What can hang from each mark
Z539: Z916
Z916: Z166 Z325 Z417 Z539 Z895
Z447: Z754 Z916
Z166: Z161 Z916
Z325: Z754
Z161: Z166 Z417 Z895
Z754: Z2 Z447 Z539
Z417: Z161 Z916
Z895: Z161

Each row was made from one small tree. The marks that hang from a mark follow it in brackets, in the order of their numbers. Every link used is in the known rows. Write each row's tree.
Known rows
Z916{Z166{Z161{Z895}} Z325{Z754{Z2}} Z417 Z539}: [-.22 .23 -.02 -.20 .01 .23 .11 -.11 -.27 .63 -.51 .27 -.10 .10 -.31 -.07 .01 .09 -.12 .01 .20 -.33 -.05 -.13 .20 -.24 .15 -.15 -.69 .26 -.17]
Z325{Z754}: [.07 -.55 -.06 -.35 -.10 -.05 .01 .20 -.21 .45 .01 .25 -.06 -.44 .10 .06 -.18 .07 .08 -.22 .35 -.16 .37 -.18 .03 -.07 .16 -.14 -.37 .07 .15]
Z895{Z161{Z417{Z916{Z325{Z754}}}}}: [-.14 -.08 .04 -.24 -.17 -.11 .16 .01 -.21 .43 -.21 .25 .10 -.35 .11 -.04 -.64 -.04 .33 -.17 .30 -.28 .27 .01 -.07 -.21 .20 -.06 -.54 .08 .04]
Z916{Z166 Z539}: [-.15 -.26 -.09 -.37 -.22 -.12 -.11 .02 -.24 .27 .05 .34 -.16 -.30 -.23 -.08 .10 .12 -.09 -.25 .31 -.07 .18 -.30 .16 -.14 .26 -.13 -.50 .37 .26]
Z161{Z166{Z916{Z325{Z754}}} Z417 Z895}: [-.03 .05 .03 -.27 -.44 .29 .11 -.04 -.30 .57 -.35 .21 -.03 -.04 .07 -.14 -.35 .07 .05 -.13 .30 -.34 .11 .09 -.04 -.35 .44 .07 -.61 .00 .03]
Z754{Z2 Z447 Z539{Z916{Z166 Z325}}}: [-.03 .14 -.17 -.43 -.07 .15 .11 .05 -.26 .14 -.29 .27 -.09 -.04 .00 -.02 -.02 .06 -.30 -.13 .33 -.20 .44 -.26 .43 .06 .24 -.09 -.66 -.12 .16]
Z895{Z161{Z166 Z417}}: [.03 -.19 -.04 -.27 -.25 -.02 -.03 -.13 -.26 .46 -.22 .23 -.05 -.24 .08 -.12 -.48 .06 .05 -.25 .30 -.22 .34 -.04 -.07 -.34 .32 -.07 -.42 .49 .30]
Z895{Z161{Z417}}: [.01 -.31 -.07 -.30 -.17 -.06 .05 -.05 -.23 .46 -.17 .26 -.03 -.35 .08 .08 -.41 -.02 .15 -.30 .34 -.18 .38 -.02 -.06 -.26 .12 -.07 -.36 .46 .28]
Z895{Z161{Z166 Z417{Z916{Z539}}}}: [-.13 -.11 -.01 -.33 -.39 -.19 -.09 -.23 -.21 .38 -.12 .30 .00 -.11 .06 -.24 -.59 .09 .00 -.19 .29 -.14 .17 -.13 -.06 -.33 .29 -.13 -.61 .63 .33]
Z325{Z754{Z2 Z447 Z539{Z916{Z166{Z161} Z417}}}}: [.02 .06 -.13 -.30 .07 .25 .28 -.12 -.24 .56 -.40 .10 -.05 -.14 .20 -.07 -.01 .03 -.17 .14 .34 -.08 .23 -.09 .38 .14 .04 -.33 -.74 -.04 -.01]
Z447{Z754{Z539} Z916{Z417 Z895}}: [-.06 -.07 .01 -.23 -.04 -.27 .44 .18 -.25 .43 -.07 .32 -.12 -.20 .22 -.13 .23 .02 .19 .01 .38 -.10 .10 -.32 .05 -.08 .07 .10 -.53 .55 -.03]
Z447{Z916}: [.02 -.33 -.04 -.36 -.16 -.27 .27 .22 -.22 .28 .09 .37 -.04 -.42 .21 .06 -.20 .03 .23 -.32 .39 -.08 .28 -.19 .01 -.13 .11 -.07 -.35 .22 .22]
Z754{Z539}: [.02 -.40 -.14 -.37 -.16 -.01 .16 .11 -.19 .31 -.05 .34 -.08 -.35 .14 .03 -.08 .05 -.21 -.28 .38 -.18 .41 -.31 .15 -.16 .13 -.09 -.50 .33 .37]
Z325{Z754{Z2 Z447 Z539{Z916{Z895}}}}: [.13 -.44 -.18 -.50 -.07 -.01 .23 .15 -.23 .41 -.29 .20 -.10 .09 .25 .04 -.01 .05 -.32 -.03 .37 -.15 .38 -.25 .29 .19 .06 -.09 -.56 -.14 .11]
Z895{Z161{Z166{Z916{Z539}}}}: [-.16 -.27 .00 -.40 -.26 -.26 -.15 -.16 -.22 .32 -.07 .28 -.06 -.07 -.15 -.14 -.34 .05 -.13 -.23 .27 .04 .07 -.13 -.02 -.31 .24 -.21 -.54 .52 .34]
Z161{Z166}: [.05 -.34 -.09 -.34 -.29 -.03 -.09 .09 -.23 .31 .00 .30 -.11 -.31 .12 -.11 -.18 .12 -.01 -.30 .32 -.21 .36 -.19 .07 -.22 .32 -.08 -.39 .27 .34]
Z895{Z161{Z417{Z916}}}: [-.05 -.29 -.05 -.28 -.37 -.18 .09 -.06 -.19 .36 -.11 .31 .05 -.32 .28 -.02 -.54 -.03 .28 -.28 .36 -.19 .28 .02 -.07 -.25 .09 -.11 -.44 .36 .31]
Z161{Z166{Z916{Z325}} Z417}: [-.10 .16 -.03 -.28 -.41 .19 .00 -.08 -.26 .36 -.22 .31 -.07 -.33 .10 -.13 -.33 .08 .05 -.21 .34 -.20 .17 .11 .09 -.27 .39 .10 -.57 .19 .18]
Z417{Z161{Z895} Z916{Z166 Z539}}: [-.22 -.23 -.08 -.30 -.52 -.19 .18 .09 -.17 .25 .03 .35 -.01 -.05 .39 -.21 -.18 .00 .17 -.33 .27 -.19 .09 -.26 .07 -.37 .14 -.17 -.62 .35 .39]
Z417{Z161 Z916}: [-.07 -.42 -.11 -.28 -.37 -.21 .22 .21 -.09 .23 .11 .38 .06 -.48 .74 -.06 -.44 -.05 .32 -.37 .34 -.15 .34 -.12 .05 -.22 .00 -.17 -.45 .26 .44]
Z539{Z916{Z166 Z325{Z754{Z2}} Z417{Z161} Z895}}: [-.25 .25 -.09 -.22 -.16 -.08 .30 .16 -.25 .38 -.45 .18 -.06 -.10 .30 -.16 .04 .01 .21 .06 .19 -.25 .00 -.02 .25 -.07 .20 -.15 -.64 -.21 -.21]
Z539{Z916{Z166 Z325{Z754{Z2}} Z417 Z895{Z161}}}: [-.26 .19 -.04 -.25 -.07 -.21 .18 .01 -.33 .37 -.53 .13 -.10 .09 -.21 -.08 .06 .02 .13 .08 .17 -.25 -.06 .00 .15 -.08 .26 -.17 -.60 -.20 -.30]
Z539{Z916{Z895{Z161{Z166}}}}: [-.13 -.32 -.07 -.43 -.32 -.40 .12 .03 -.27 .30 -.17 .15 -.08 .01 .06 -.10 -.12 -.04 .14 -.26 .25 -.17 .12 -.11 -.04 -.32 .27 -.09 -.45 .10 .21]
Z539{Z916{Z325{Z754{Z2}}}}: [-.01 -.12 -.08 -.44 .00 -.02 -.02 .20 -.24 .40 -.27 .20 .00 -.21 -.03 .11 -.32 .07 -.06 -.13 .28 -.27 .33 -.13 .14 -.01 .17 -.15 -.51 -.23 -.08]
Z895{Z161{Z166{Z916}}}: [-.06 -.35 -.01 -.32 -.28 -.22 -.04 -.05 -.22 .29 -.10 .25 -.03 -.17 .07 -.10 -.38 .01 .04 -.27 .29 -.05 .15 -.01 -.04 -.30 .25 -.21 -.45 .26 .33]

Write each row's tree
[-.04 .08 -.09 -.35 .13 .28 -.05 .02 -.21 .43 -.28 .36 -.15 -.15 -.15 -.02 -.16 .13 -.18 .02 .35 -.14 .40 -.21 .33 .13 .12 .00 -.53 .34 -.01] : Z916{Z325{Z754{Z2 Z447}} Z417 Z539}
[-.11 -.06 -.06 -.24 -.29 .09 .53 .18 -.17 .26 -.14 .28 .03 -.05 .57 -.26 -.26 -.06 .15 -.18 .31 -.31 .37 -.28 .25 -.19 .22 -.06 -.73 -.12 .26] : Z417{Z161{Z895} Z916{Z166 Z325{Z754{Z447 Z539}}}}
[-.29 .24 -.05 -.26 -.09 .16 .10 -.16 -.24 .51 -.21 .33 -.10 -.38 -.23 -.05 -.10 .00 .07 -.21 .28 -.18 .09 -.08 .18 -.29 .21 .04 -.67 .48 .11] : Z916{Z166{Z161{Z417}} Z325 Z539}
[.21 -.37 -.16 -.51 .03 .12 .11 .10 -.22 .42 -.24 .17 -.03 -.09 .23 .07 -.25 .08 -.36 -.05 .38 -.12 .54 -.27 .28 .19 .06 -.21 -.59 -.11 .17] : Z325{Z754{Z2 Z447 Z539{Z916}}}
[-.05 -.20 -.07 -.29 -.57 .00 .09 -.06 -.26 .41 -.18 .31 -.13 -.13 .25 -.16 -.07 .10 .03 -.18 .35 -.15 .01 .13 .04 -.23 .32 .09 -.48 .23 .23] : Z161{Z166{Z916{Z895}} Z417}
[-.27 .07 .10 -.29 .01 -.15 .44 .08 -.28 .55 -.16 .26 -.03 -.06 -.23 -.07 -.09 -.03 .21 -.15 .22 -.19 -.10 -.25 .03 -.32 .21 -.08 -.68 .13 -.10] : Z447{Z916{Z166{Z161{Z895}} Z325{Z754} Z539}}
[.06 -.04 -.08 -.27 -.10 .10 .22 .12 -.11 .28 -.26 .34 .05 -.08 .70 -.29 -.64 .10 -.20 -.07 .28 -.29 .55 -.28 .30 -.01 .23 -.16 -.72 .07 .27] : Z417{Z161{Z166} Z916{Z325{Z754{Z2 Z447 Z539}}}}
[-.23 -.06 -.06 -.37 -.04 -.03 .40 .12 -.26 .42 -.13 .13 -.10 -.19 .05 -.04 .13 -.15 .37 -.10 .29 -.14 .10 -.04 .27 -.03 .18 .04 -.60 -.37 -.05] : Z539{Z916{Z166{Z161} Z325{Z754{Z447}} Z895}}
[.03 -.27 -.10 -.28 -.27 .24 .27 -.05 -.22 .68 -.26 .27 -.04 -.22 .26 .14 -.26 -.09 .18 -.35 .37 -.33 .26 .04 -.02 -.42 .01 .02 -.44 .44 .30] : Z166{Z161{Z417 Z895}}
[-.05 -.30 -.08 -.26 -.46 -.20 .12 .14 -.12 .23 .06 .34 .05 -.37 .74 -.25 -.50 .03 .23 -.32 .30 -.20 .32 -.13 .04 -.30 .20 -.19 -.50 .28 .47] : Z417{Z161{Z166} Z916}
[-.27 .13 -.04 -.20 -.23 -.15 .20 -.02 -.27 .31 -.34 .31 -.16 -.08 -.08 -.20 -.03 -.01 .18 -.16 .24 -.30 .11 -.07 .07 -.37 .35 .11 -.44 .36 .08] : Z916{Z325 Z417 Z895{Z161{Z166}}}
[.22 -.41 -.20 -.40 -.02 .17 .04 .08 -.17 .28 -.17 .38 -.11 -.11 .25 .08 -.18 .12 -.42 -.22 .42 -.16 .64 -.30 .33 .09 .04 -.10 -.45 .33 .42] : Z754{Z2 Z447 Z539}
[-.21 -.18 -.13 -.34 -.29 -.10 .11 .00 -.23 .38 -.11 .39 -.22 -.20 -.06 -.06 .27 .06 .01 -.15 .36 -.11 .05 -.19 .16 -.16 .10 .08 -.45 .58 .17] : Z916{Z417 Z539 Z895}
[-.15 -.19 -.05 -.34 -.31 -.19 -.02 -.18 -.27 .48 -.25 .29 -.16 .04 -.11 -.19 -.19 .08 -.08 -.20 .26 -.16 .11 -.15 -.04 -.34 .30 .06 -.51 .70 .25] : Z916{Z539 Z895{Z161{Z166 Z417}}}
[-.35 .29 .01 -.29 -.21 -.06 -.02 -.24 -.25 .31 -.27 .31 -.08 -.14 -.28 -.22 -.26 .02 -.03 -.11 .26 -.05 -.05 -.05 .09 -.36 .30 -.06 -.65 .54 .13] : Z895{Z161{Z166{Z916{Z325 Z417 Z539}}}}
[-.08 .06 -.10 -.28 -.12 -.09 .06 .04 -.31 .39 -.35 .17 -.16 .08 .02 -.16 .36 .10 -.15 .13 .27 -.18 .05 -.25 .22 .02 .15 -.12 -.67 .22 -.13] : Z447{Z754{Z2 Z539{Z916{Z166 Z417 Z895}}}}
[-.22 .18 .06 -.12 .04 -.37 .41 .10 -.31 .34 -.44 .28 -.09 .06 -.16 -.12 -.01 .08 .22 .07 .19 -.20 -.10 -.06 .09 -.06 .26 -.13 -.51 -.03 -.33] : Z447{Z916{Z166 Z325{Z754{Z2}} Z417 Z895{Z161}}}
[-.11 .42 .07 -.15 -.08 .00 .50 .15 -.23 .48 -.23 .28 .00 -.07 .49 -.34 -.25 -.03 .23 -.08 .27 -.31 .25 -.36 .00 -.45 .25 .07 -.71 .62 .05] : Z447{Z754{Z539} Z916{Z325 Z417{Z161{Z166 Z895}}}}
[-.35 .23 -.01 -.31 -.18 -.24 .42 .09 -.26 .28 -.12 .45 -.17 -.20 -.12 -.09 .17 .02 .20 -.13 .35 -.11 -.07 -.21 .15 -.18 .16 .21 -.52 .46 -.03] : Z447{Z916{Z325 Z417 Z539 Z895}}
[.19 -.24 -.05 -.31 .07 -.07 .31 .15 -.25 .32 -.12 .29 -.06 -.06 .18 -.09 -.12 .19 -.23 .01 .35 -.05 .38 -.32 .29 .22 .21 -.26 -.56 -.03 .07] : Z325{Z754{Z2 Z447{Z916{Z166}} Z539}}
[-.20 -.37 .01 -.40 -.10 -.61 .35 .10 -.24 .31 .02 .37 -.09 -.03 -.10 .00 -.09 -.03 .15 -.26 .29 .00 .01 -.28 -.05 -.22 .06 -.02 -.41 .52 .18] : Z447{Z916{Z539 Z895{Z161}}}
[-.15 -.55 -.06 -.31 -.36 -.50 .22 .11 -.18 .21 -.02 .36 -.03 -.11 .24 -.02 -.20 -.07 .31 -.32 .32 -.18 .12 -.10 -.03 -.23 .06 -.06 -.36 .20 .30] : Z417{Z916{Z895{Z161}}}
[-.06 .13 .04 -.24 .07 -.20 -.09 .05 -.28 .40 -.08 .33 -.11 -.10 -.18 -.15 .05 .21 .02 .08 .28 .01 .05 -.31 .11 .04 .15 -.17 -.56 .64 -.14] : Z447{Z754{Z2} Z916{Z166 Z417 Z539}}
[-.01 .01 -.03 -.22 -.03 .00 .17 -.10 -.27 .55 -.65 .24 -.08 .21 -.04 -.18 -.38 .15 -.38 .02 .19 -.42 .24 -.17 .07 -.20 .37 -.02 -.65 .25 -.03] : Z916{Z325{Z754{Z2 Z539}} Z895{Z161{Z166 Z417}}}
[-.22 -.28 -.06 -.31 -.12 -.30 .22 .15 -.23 .25 -.16 .36 -.12 -.15 -.09 .06 -.08 -.10 .21 -.35 .27 -.26 .21 -.14 .03 -.30 .16 .11 -.35 .22 .18] : Z916{Z325 Z895{Z161}}
[-.19 .17 -.10 -.10 -.05 .04 .41 .12 -.22 .38 -.52 .31 -.11 -.06 .29 -.22 .11 .09 -.14 .08 .21 -.31 .10 -.20 .32 -.08 .21 -.12 -.70 .09 -.09] : Z916{Z166 Z325{Z754{Z2 Z539}} Z417{Z161} Z895}
[-.25 -.11 -.06 -.29 -.26 -.24 .03 -.16 -.26 .39 -.24 .29 -.20 .02 -.16 -.24 .02 .06 -.04 -.11 .26 -.13 .01 -.19 .05 -.32 .27 -.02 -.48 .69 .20] : Z916{Z417 Z539 Z895{Z161{Z166}}}
[.07 -.26 .02 -.40 .15 -.32 -.12 .18 -.22 .43 .04 .37 -.05 -.10 -.05 .03 -.25 .15 -.07 -.13 .30 -.01 .27 -.40 .00 .01 .02 -.12 -.46 .65 .03] : Z447{Z754{Z2} Z916{Z539}}
[-.05 -.28 .03 -.39 -.02 -.29 .40 .00 -.26 .54 -.10 .26 -.09 -.03 .05 -.05 -.26 -.01 .22 -.07 .37 .04 .19 -.16 -.02 -.01 .09 .07 -.46 .42 .06] : Z325{Z754{Z447{Z916{Z539 Z895{Z161{Z417}}}}}}
